What can hang from each mark:
ruvafop: lupat ralu tugu
lupat: ruvafop tivi
kipu: gadun tugu
tugu: kipu tivi
tivi: lupat tugu
ralu: tivi

Each row was made from one small tree. The marks that hang from a mark follow it in brackets, in alphabetical order. Every link used is in the known rows. Write each row's tree.
Known rows:
ralu(tivi(lupat(ruvafop))): [-5.12  0.26 -1.08  0.81  3.65  0.14 -1.07 -2.70 -2.33 -3.22 -1.34  1.54
 -3.30 -0.38 -1.42  0.47  0.05  1.22 -3.39]
ruvafop(tugu): [-1.48  0.33  1.03  0.62  2.62  0.91  0.51  1.20 -2.94 -2.22  1.39 -0.50
 -3.67 -1.44 -1.62 -0.39  0.73  0.94 -1.27]
ruvafop(lupat(tivi) ralu tugu(kipu)): [-1.75  1.77  0.61  0.15 -0.79  1.31 -0.31  1.07 -1.33 -2.16  1.17  2.49
 -3.29 -3.01  1.20 -0.19  3.36  0.78 -0.37]
ralu(tivi(lupat(ruvafop) tugu(kipu))): [-3.72  0.31  0.76  1.06  3.54  0.80 -0.68 -0.77 -1.81 -3.32 -1.43  2.68
 -3.52 -0.60 -2.31  0.45  0.60  0.97 -2.93]
lupat(ruvafop(ralu) tivi(tugu(kipu))): [-1.22  0.78  0.39  0.86  2.20 -0.29 -2.18 -0.06 -0.03 -3.14 -2.71  0.86
 -3.47 -3.15 -1.68 -0.33 -0.89  0.57  2.25]
tivi(lupat(ruvafop(ralu tugu))): [-4.11  1.13 -0.59  0.74  2.01  0.60 -0.17 -0.41 -0.88 -2.58 -2.33  2.09
 -3.52 -2.06 -2.25  0.79  2.59  0.62 -4.24]
tivi(lupat(ruvafop) tugu): [-4.09  0.25  1.02  1.13  3.93  0.36  0.76 -0.86 -0.88 -2.85 -2.81  2.00
 -4.13 -2.17 -4.78 -0.15 -0.35  0.88 -5.04]
ralu(tivi): [-3.01 -0.28  0.19  0.76  4.21  0.29 -1.06 -0.38 -3.47 -2.90  0.41  1.15
 -3.70 -0.02 -0.52  0.01 -0.78  1.70 -1.43]
tivi(lupat): [-4.64  0.12  1.61  0.99  3.94  1.36  1.47 -1.67 -1.90 -2.91  0.05  1.39
 -4.05 -2.11 -3.43  0.21  1.42  1.49 -5.71]
ralu(tivi(lupat(ruvafop) tugu)): [-4.55  0.32 -0.36  1.04  4.17  0.09 -0.85 -0.89 -1.68 -3.03 -2.47  2.97
 -3.80 -0.65 -2.98  0.16 -1.14  1.28 -4.89]
lupat(tivi): [-2.04  0.30  0.44  0.56  3.44 -0.04 -0.80 -1.71 -2.02 -2.94  0.83 -1.38
 -3.54 -2.64 -1.91 -0.83 -2.33  1.44  0.48]
ralu(tivi(lupat tugu(kipu))): [-3.73  0.39  2.14  1.25  3.73  1.81  0.06  0.75 -2.06 -3.20  0.09  3.76
 -4.02 -0.80 -2.79  0.29  0.70  1.60 -4.92]
tugu(kipu tivi(lupat(ruvafop))): [-3.36  0.56  2.07 -0.12  3.15  0.10  0.98 -3.72 -2.05 -3.73  0.60 -1.08
 -3.40 -1.27 -0.48 -0.39  3.26  0.39 -0.19]
kipu(gadun tugu(tivi(lupat(ruvafop)))): [-4.11  1.92 -1.46 -1.18  2.42  0.48  0.13 -7.90 -1.56 -2.96  2.00 -2.66
 -3.97 -2.26 -1.48 -0.68 -1.78 -0.08  3.49]
kipu(tugu): [-3.29  0.19  0.37  1.02  4.08  1.08  0.90 -2.41 -2.89 -2.42  2.63 -1.21
 -4.26 -2.14 -1.94 -0.60 -1.79  0.84  2.62]
tivi(lupat tugu): [-4.03  0.33  2.41  1.43  4.43  1.35  1.47  0.71 -0.99 -2.68 -1.09  3.27
 -4.67 -2.27 -5.28 -0.06 -0.32  1.68 -7.63]
tivi(lupat(ruvafop) tugu(kipu(gadun))): [-2.88  0.78  1.16  0.23  1.98  0.92  0.16 -3.41 -0.44 -3.04 -0.95  1.16
 -3.73 -2.68 -3.91  0.17  0.12  0.03 -1.97]
tivi(tugu): [-2.09 -0.37  2.35  1.05  4.35  0.40  0.59  1.83 -1.88 -2.49 -0.65  1.60
 -4.62 -1.78 -3.64 -0.65 -1.46  1.41 -2.47]
tugu(kipu tivi): [-1.72  0.03  3.45 -0.03  3.56  0.12  0.85 -1.30 -2.98 -3.43  2.44 -1.50
 -3.80 -0.95  0.42 -0.77  2.30  0.95  2.00]
lupat(ruvafop(ralu(tivi) tugu)): [-2.89  0.79 -2.15  0.48  1.93 -0.26 -2.54  0.97 -2.10 -2.50 -2.15  1.42
 -3.21 -0.54  0.51  0.61  1.18  0.69  0.43]
tugu(kipu): [-1.81 -0.59  2.98  0.85  3.33  1.25  0.89 -1.02 -2.89 -2.99  1.87 -0.23
 -3.61 -1.60 -0.77 -0.01  1.41  0.91  0.74]
tugu(kipu(gadun) tivi(lupat)): [-2.79  1.20  2.24 -1.02  2.30  1.27  0.72 -4.68 -1.88 -3.54  2.72 -0.60
 -3.82 -1.74 -0.89 -0.30  2.01  0.57 -0.21]

Which tree is each row?
[-0.04  1.39 -1.18 -0.81 -0.11  0.06 -1.92 -4.29 -1.62 -2.82  1.28 -3.83
 -2.44 -2.88 -0.31 -0.73 -0.98 -0.40  6.10] | lupat(ruvafop(tugu(kipu(gadun))) tivi)
[-2.84  0.64  2.66  0.45  2.58  2.13  0.83 -1.84 -0.92 -2.98  0.85  2.30
 -4.26 -2.67 -4.35  0.17  0.29  0.86 -3.86] | tivi(lupat tugu(kipu(gadun)))
[-0.41  1.00 -0.29  0.16  1.03 -0.24 -1.26 -2.41 -2.17 -2.92  0.94 -3.39
 -2.46 -2.51 -0.23 -0.79  0.06 -0.07  4.58] | lupat(ruvafop(tugu(kipu)) tivi)
[-1.08  1.58  1.20 -1.64 -0.45  0.87  1.30 -2.00 -2.79 -2.17  3.57 -0.12
 -3.49 -1.46  1.53 -1.03  2.94  0.03  1.73] | ruvafop(lupat tugu(kipu(gadun) tivi))
[-1.26  0.55  2.35 -1.15  2.30  0.33  0.02 -3.51 -2.55 -3.28  2.89 -1.92
 -3.78 -1.32  0.25 -0.75  1.23  0.50  3.63] | tugu(kipu(gadun) tivi)
[-2.07  0.85 -0.86  0.76  2.67 -1.15 -2.44  0.08  0.17 -2.85 -3.63  0.96
 -3.80 -3.17 -2.31 -0.47 -2.48  1.00  0.80] | lupat(ruvafop(ralu) tivi(tugu))
[-0.86  1.39 -0.75  0.29  0.54  0.01 -2.34 -0.93 -1.05 -2.91 -0.53 -1.04
 -2.71 -2.75  0.34 -0.19  1.41  0.22  3.70] | lupat(ruvafop(ralu tugu(kipu)) tivi)
[-0.28  0.77  1.55  0.01  1.92  1.00 -1.22 -1.66 -1.05 -2.95  1.45 -0.75
 -3.71 -3.29 -2.72 -0.82 -3.12  0.86  2.08] | lupat(tivi(tugu(kipu(gadun))))
[-4.01  0.75  1.42  1.58  3.40  1.69 -1.30  2.35 -1.01 -3.15 -1.49  5.95
 -4.28 -1.22 -2.01  1.19  1.69  1.84 -5.69] | ruvafop(ralu(tivi(lupat tugu(kipu))))
[-0.57  1.01  0.09 -1.42  0.90 -0.28 -0.72 -3.06 -2.50 -2.88  1.61 -3.26
 -2.98 -1.28  0.64 -0.74  1.69 -0.54  5.21] | lupat(ruvafop(tugu(kipu(gadun) tivi)))
[-2.66  0.70 -1.41  0.37  2.49 -1.00 -2.52 -2.22 -0.66 -3.05 -2.66 -0.55
 -3.31 -2.81 -0.82 -0.22 -1.25  0.85  2.12] | lupat(ruvafop(ralu) tivi)
[-1.75  1.46 -0.26 -0.19  0.57  0.66  0.59 -0.40 -2.25 -1.89  1.46  0.50
 -3.33 -2.65 -0.39 -1.15  0.05  0.86 -1.33] | ruvafop(lupat(tivi) tugu)
[-3.35  0.59  3.40  0.28  3.59  0.98  1.54 -2.21 -2.30 -3.62  2.31  0.10
 -3.88 -1.27 -0.99 -0.41  3.51  1.06 -2.17] | tugu(kipu tivi(lupat))
[-1.47  1.16  2.22 -0.67  0.72  0.78  2.05  0.19 -3.19 -2.26  2.94  0.53
 -3.60 -1.00  1.64 -1.18  4.03  0.42  0.10] | ruvafop(lupat tugu(kipu tivi))
[-3.62  1.03 -0.44  0.37  1.45  0.25 -0.81 -0.48 -0.86 -2.28 -1.16  3.17
 -4.00 -3.10  0.29 -0.34  0.40  1.54 -2.06] | ruvafop(lupat(tivi) ralu)
[-3.08  0.73  0.83  0.55  1.79  1.03  0.98 -2.15 -1.88 -2.90  0.19 -0.13
 -3.00 -1.90 -2.22  0.31  2.86  0.12 -2.21] | tivi(lupat(ruvafop(tugu(kipu))))
[-1.56  1.46 -1.89  0.28  1.24 -0.69 -2.56 -0.41 -0.79 -2.71 -1.71 -0.86
 -3.02 -2.90 -0.60 -0.21 -0.27  0.55  2.29] | lupat(ruvafop(ralu tugu) tivi)
[-3.23  0.29  3.75  1.45  3.73  1.84  1.69  0.44 -1.25 -3.03  0.29  2.97
 -4.32 -2.37 -4.35  0.13  1.55  1.23 -5.61] | tivi(lupat tugu(kipu))
[-3.33  0.79  1.12  0.37  2.67  1.83 -0.73 -1.52 -1.73 -3.12  0.69  3.23
 -3.93 -1.19 -2.61  0.54 -0.37  1.25 -3.63] | ralu(tivi(lupat tugu(kipu(gadun))))
[-3.41  0.55  0.95  0.69  1.84  1.07 -0.59  2.59 -1.58 -2.32 -1.52  6.47
 -4.28 -1.02  0.71  0.34  2.00  1.58 -3.55] | ruvafop(lupat ralu(tivi(tugu(kipu))))
[-4.14  0.81 -1.42  0.49  2.61  0.51 -1.00 -1.67 -2.73 -2.89 -0.95  1.10
 -3.03 -0.39 -1.33  0.42  1.12  0.91 -3.23] | ralu(tivi(lupat(ruvafop(tugu))))
[-2.30  1.76 -0.86  0.00 -0.01  0.48 -0.48  1.27 -1.18 -1.88 -0.27  2.77
 -3.65 -2.96  0.39 -0.36  1.44  1.13 -2.15] | ruvafop(lupat(tivi) ralu tugu)
[-2.55  1.38 -0.52 -1.17  2.74  0.71 -0.04 -5.27 -2.58 -2.65  3.84 -2.83
 -4.40 -1.97 -0.68 -1.15 -2.59  0.37  5.43] | kipu(gadun tugu(tivi))
[-2.21  0.76  0.30  0.38  2.17  1.13 -2.60  1.19 -1.44 -2.90 -0.76  4.06
 -4.19 -1.29 -0.61  0.82 -0.05  1.40 -0.34] | ruvafop(ralu(tivi(tugu(kipu(gadun)))))
[-3.94  1.82 -0.36 -0.84  2.62  1.27  0.66 -6.31 -1.96 -2.91  3.45 -1.66
 -4.34 -2.37 -1.94 -0.62 -1.65  0.51  1.84] | kipu(gadun tugu(tivi(lupat)))
[-4.21  0.59 -0.32  0.84  2.29  0.56 -0.89  3.02 -1.54 -2.13 -2.54  6.88
 -4.53 -0.97 -0.03  0.18  0.53  1.86 -4.98] | ruvafop(lupat ralu(tivi(tugu)))
